Each row was made from one small tree. The marks that hang from a mark follow it in brackets, in alphabetical order. Every link used is in the known rows. Write each row's tree.
Known rows:
domasoz[sefut[luzan[vusab[fezi]] sufot[pumu]]]: [-22.7   1.4   5.3  22.6 -25.7 -36.9  25.7  34.0  -8.9  34.8  15.6 -12.8
  17.1 -24.9 -35.0  50.1  27.9 -14.9  35.5 -10.6]
sufot[domasoz[pumu] sefut[luzan]]: [-11.7  -0.9 -20.8   1.7  -6.0 -38.0   6.6  50.1 -28.1  39.1  39.2 -34.8
  54.3   3.3 -35.7   3.8  23.2   0.9  43.5   7.9]
sufot[domasoz pumu sefut]: [  9.9  -7.8   7.4  12.0   6.4 -10.8  -5.5  68.5 -55.7  46.0  31.3 -48.4
  46.3  10.4 -36.7  -8.8   4.7  -4.9  45.4   9.8]
fezi[vusab[luzan[sefut[sufot]]]]: [ -2.6 -29.9  -7.3  15.7 -30.1 -11.4  29.2  42.0  -5.9  36.2  20.6 -13.7
  -6.1 -18.1 -40.6   9.5  35.3   1.7  18.5 -31.5]
sufot[domasoz]: [ -2.4 -17.5   1.5  15.1 -23.9 -38.2  17.7  35.9 -32.6  44.1  26.3 -37.8
  27.5  12.9 -43.1  -3.6 -14.0  -8.3  32.8  -3.6]
pumu[sefut]: [ -2.9 -17.4 -12.0  33.9 -29.0 -21.9  23.8  30.1 -16.5  45.1  43.6 -24.7
 -38.4  -8.0 -31.7  24.9  -4.7 -13.4  31.2 -24.4]
domasoz[pumu sufot[sefut[luzan[vusab]]]]: [-17.9  38.1 -23.8  13.4   5.0 -58.6  25.2  42.1 -30.0  40.9   2.7  -7.6
  64.7 -38.5 -49.8  16.2  41.5  -6.6  50.9  -6.5]
sefut[luzan]: [-22.8 -10.4 -31.3  20.2 -35.9 -44.1  29.1  16.5 -11.1  34.3  37.2 -18.3
  22.7 -20.7 -37.5  13.1 -11.0  -4.8  41.2 -20.9]
vusab[fezi]: [-10.5 -13.8   4.0  30.9 -35.2 -33.9  29.4  21.0 -15.6  55.7  16.0 -17.0
  13.6 -25.9 -51.0  10.5   8.3 -11.1  30.5 -23.0]
sufot[domasoz[sefut[luzan[vusab[fezi]]]] pumu]: [-10.7 -14.0  17.5  17.2 -12.4 -42.4   2.2  49.7 -36.8  48.5  21.0 -37.1
  28.1 -19.3 -37.8  25.0  32.3  -7.9  39.7  21.2]
domasoz[sefut[luzan[vusab]] sufot[pumu]]: [-16.3  25.2 -10.2  23.2   2.2 -62.9  22.8  44.2 -31.7  45.9   7.2 -18.0
  48.0 -45.8 -51.6  38.0  33.3 -11.7  46.3   4.2]
fezi[vusab[luzan[sefut[sufot[domasoz pumu]]]]]: [ -0.4 -33.4   6.1  12.2 -19.3  -6.2  12.9  55.0 -15.6  31.8  18.8 -23.8
  11.0 -12.1 -38.8   5.4  40.5   3.8  21.9 -14.6]
luzan[sefut[sufot] vusab]: [ 11.2  24.8  18.4  31.6 -39.9  -8.5  37.6  20.6  -8.5  25.2   9.7  -7.0
 -59.2   5.1 -22.6  27.5  -1.3 -14.2  39.5 -36.0]
luzan[sefut[sufot[pumu[domasoz]]] vusab[fezi]]: [  8.8   8.0  43.7  33.4 -40.3   3.7  24.3  24.3 -10.4  24.2  10.5  -9.5
 -51.6 -16.3 -28.4  34.2  19.2 -14.5  38.7 -23.5]
sefut[sufot[domasoz]]: [-10.5  -9.1   8.5  14.3 -26.1 -21.7  23.9  32.4 -13.1  20.5  18.1 -26.7
  39.9  29.1 -40.7   9.6 -21.1 -13.2  28.9 -19.4]
vusab[fezi luzan[sefut]]: [  5.4 -15.2  -1.8  38.0 -30.5  -2.1  28.9  22.9   1.0  51.2  22.6 -14.8
  23.1 -45.8 -55.3  13.6  41.9   7.9  20.6 -27.6]
fezi[vusab[luzan[sefut[sufot[domasoz]]]]]: [  0.0 -34.1   1.7  10.4 -26.9 -11.6  21.9  45.6 -10.1  36.1  22.9 -21.6
   2.9  -3.8 -42.3   5.6  33.7   3.0  18.3 -19.8]
luzan[sefut[sufot[domasoz pumu]] vusab]: [ 14.3  19.1  34.5  27.9 -25.8  -2.1  17.2  36.7 -22.0  19.3   6.9 -20.6
 -43.5  10.8 -20.0  22.1   6.4 -11.3  43.2 -15.4]
luzan[sefut[sufot] vusab[fezi]]: [  8.7  18.2  33.9  36.0 -44.2  -5.2  35.5  14.1  -2.7  34.5   4.6  -3.6
 -58.8  -4.5 -30.1  34.0  13.4 -15.2  37.3 -33.6]
pumu[domasoz sefut[luzan sufot]]: [-19.6 -38.1  -8.9  16.3 -48.1 -11.7  24.5  15.9   5.2   9.3  71.9 -22.4
 -17.5   1.7 -31.5  44.3 -16.6 -14.6  30.8 -22.5]

Which tree is each row?
[-16.1 -33.6   5.6  14.2 -54.1 -13.2  26.5  11.3  -5.3  14.9  62.2 -16.2
 -37.1  -1.9 -25.0  48.9 -13.0 -19.6  36.9 -20.7] | pumu[domasoz sefut[luzan[vusab] sufot]]
[-17.5 -37.2  15.0  16.9 -57.7 -11.4  25.0   7.5  -2.1  20.9  58.9 -13.7
 -36.3  -8.7 -30.4  52.2  -3.4 -19.9  35.8 -19.4] | pumu[domasoz sefut[luzan[vusab[fezi]] sufot]]
[-10.3 -15.4   8.7  13.2 -28.7 -52.0  19.4  31.1 -25.1  57.5  28.5 -32.8
  15.4  -2.5 -44.5  27.5  16.2 -10.4  33.5  11.0] | sufot[domasoz[sefut[luzan[vusab[fezi]]]]]
[ -9.3  -1.9   1.9   2.7 -15.7 -39.2   7.2  41.5 -35.7  50.1  26.4 -26.1
  35.1  -5.8 -35.7  11.6  36.6  -4.5  48.4  12.2] | sufot[domasoz[pumu] sefut[luzan[vusab[fezi]]]]
[-21.3  -9.3  -1.4  21.7 -48.3 -43.3  29.5   6.0 -21.2  48.3  21.5  -7.1
  -4.4 -33.1 -35.9  23.7   6.2 -11.4  47.3 -16.7] | sefut[luzan[vusab[fezi]]]
[-18.4 -15.9   6.9  29.9 -45.3 -14.2  24.0  10.1   0.6  30.5  38.1  -7.8
 -38.0  -6.4 -26.9  50.5   2.0 -18.6  39.3 -27.1] | pumu[sefut[luzan[vusab[fezi]] sufot]]
[ 14.2  17.3  29.3  25.1 -36.6  -7.8  28.4  25.1 -14.9  25.8  12.4 -17.5
 -50.4  22.0 -24.1  23.6  -4.6 -13.3  38.8 -21.8] | luzan[sefut[sufot[domasoz]] vusab]
[-15.8 -25.3 -19.8   8.8 -37.7 -49.6  34.7  29.0 -15.3  38.4  56.1 -30.2
  17.0 -21.9 -45.1  29.0   2.4  -9.3  26.5  -6.2] | pumu[domasoz[sefut[luzan]]]
[ 14.2  13.5  26.3  38.3 -43.3 -17.1  32.8  15.2 -17.1  53.2  10.5  -9.5
 -71.4 -22.2 -31.6  24.0  20.1 -11.2  40.5 -24.5] | luzan[sefut vusab[fezi]]
[  1.4 -31.8 -11.0  16.4 -29.0 -19.9  28.3  42.9 -15.3  48.5  23.8 -16.9
 -10.0 -28.9 -42.0   3.3  40.5   4.2  20.9 -25.0] | fezi[vusab[luzan[sefut]]]
[ -6.2 -27.9  -3.5   9.0 -21.5 -19.5  20.3  51.8  -6.6  31.0  15.0 -17.7
  12.4 -16.0 -39.9   6.9  55.8   5.7  16.5 -16.9] | fezi[vusab[luzan[sefut[sufot[domasoz[pumu]]]]]]
[-31.5  33.6 -38.8  18.3   8.4 -85.8  32.0  45.7  -3.4  38.4   7.5 -12.4
  76.0 -51.4 -57.5  37.7  59.4  -3.2  32.6  -0.4] | domasoz[pumu sefut[luzan] sufot]
[-33.4  18.0 -18.9  14.1 -21.2 -61.5  35.7  38.8   0.6  24.1   8.5  -3.7
  23.5 -30.9 -28.6  50.9  51.6 -10.7  29.3 -11.3] | domasoz[pumu sefut[luzan[vusab] sufot]]
[  0.6 -12.5   4.8  36.7 -31.3   7.9  31.0  21.7  12.8  35.9  17.7 -10.1
  31.8 -32.2 -54.1  21.2  37.4   4.5  18.7 -34.9] | vusab[fezi luzan[sefut[sufot]]]
[-14.4 -11.1  -1.1  14.5 -23.5 -45.6   9.7  36.3 -25.2  35.5  28.3 -26.3
  -3.3  -8.1 -26.2  20.6  27.1  -7.2  38.0   6.1] | sufot[domasoz[pumu[sefut[luzan[vusab]]]]]
[ -0.3  -2.4 -10.9  24.0 -16.8  -4.7  24.6  39.4   3.1  18.8  18.3 -18.4
  47.3 -17.9 -42.5  12.2  37.6   9.3  19.4 -23.2] | vusab[luzan[sefut[sufot[domasoz[pumu]]]]]
[-33.9  -4.4 -13.6   9.2 -25.6 -37.5  18.2  27.7   4.5   3.7  24.3 -18.9
  60.1   8.8 -34.1  21.7   5.2  -4.5  35.6 -11.3] | sefut[luzan sufot[domasoz[pumu]]]
[ -5.6  26.0  -9.3  19.3   6.7 -34.1  14.1  44.5 -44.9  44.4  11.8 -19.2
  59.5 -29.2 -49.7  11.8  11.8  -9.5  58.9  -5.7] | domasoz[sufot[pumu sefut[luzan[vusab]]]]
[-23.5 -13.2  21.2  12.2 -45.4 -27.7  21.5   9.6 -10.4  23.6  17.6 -13.2
  22.7   9.6 -37.0  29.7  -4.4 -14.8  42.7 -11.0] | sefut[luzan[vusab[fezi]] sufot[domasoz]]
[  3.5 -13.0  -5.5  25.7 -23.3  10.3  25.0  36.9  -3.1  14.7  30.9 -20.1
  37.4 -29.8 -41.9  14.7  22.6   6.3  22.1 -28.0] | vusab[luzan[sefut[sufot[pumu[domasoz]]]]]
[  7.7  25.0  24.9  24.1 -30.6 -17.0  26.7  31.0 -11.8  20.1   4.6 -13.2
 -41.4  10.7 -21.4  25.9  17.9 -10.2  37.2 -18.7] | luzan[sefut[sufot[domasoz[pumu]]] vusab]
[ 11.7  12.5  49.6  33.1 -30.9   1.7  15.1  30.3 -16.3  28.5   2.5 -17.1
 -42.0   1.6 -28.7  27.9  19.5 -12.5  41.0 -13.5] | luzan[sefut[sufot[domasoz pumu]] vusab[fezi]]
[  5.2 -14.2  -2.2  11.8  -8.9  -8.3  10.2  59.1 -48.2  39.3  44.8 -37.4
  32.7 -17.9 -36.5   0.9   2.8  -7.6  42.6  -5.9] | sufot[pumu[domasoz] sefut]
[-12.4   8.2   6.9  34.8  -6.5 -36.0  12.3  31.2 -28.4  43.8  10.7 -14.3
  21.3 -41.7 -50.3  29.7  22.7 -13.5  50.2  -6.8] | domasoz[sufot[pumu[sefut[luzan[vusab[fezi]]]]]]
[-16.8 -18.3  -2.5   5.7 -44.3 -41.2  38.8  24.5 -11.8  27.1  44.7 -20.2
   8.8 -12.3 -38.7  39.8  -0.2 -16.1  28.9 -11.9] | pumu[domasoz[sefut[luzan[vusab] sufot]]]
[-27.6  -3.7   7.8  20.4 -49.3 -27.1  32.5   3.9  -2.9  24.7  14.2  -0.2
  11.7 -11.8 -34.7  35.6  -3.7 -16.4  42.9 -28.7] | sefut[luzan[vusab[fezi]] sufot]
[-11.2 -29.2   3.1  22.3 -32.7 -19.3   8.4  34.5 -31.9  27.1  51.8 -26.8
 -25.0 -34.5 -22.7  30.5   6.8 -11.7  44.1  -3.8] | sufot[pumu[domasoz sefut[luzan[vusab]]]]
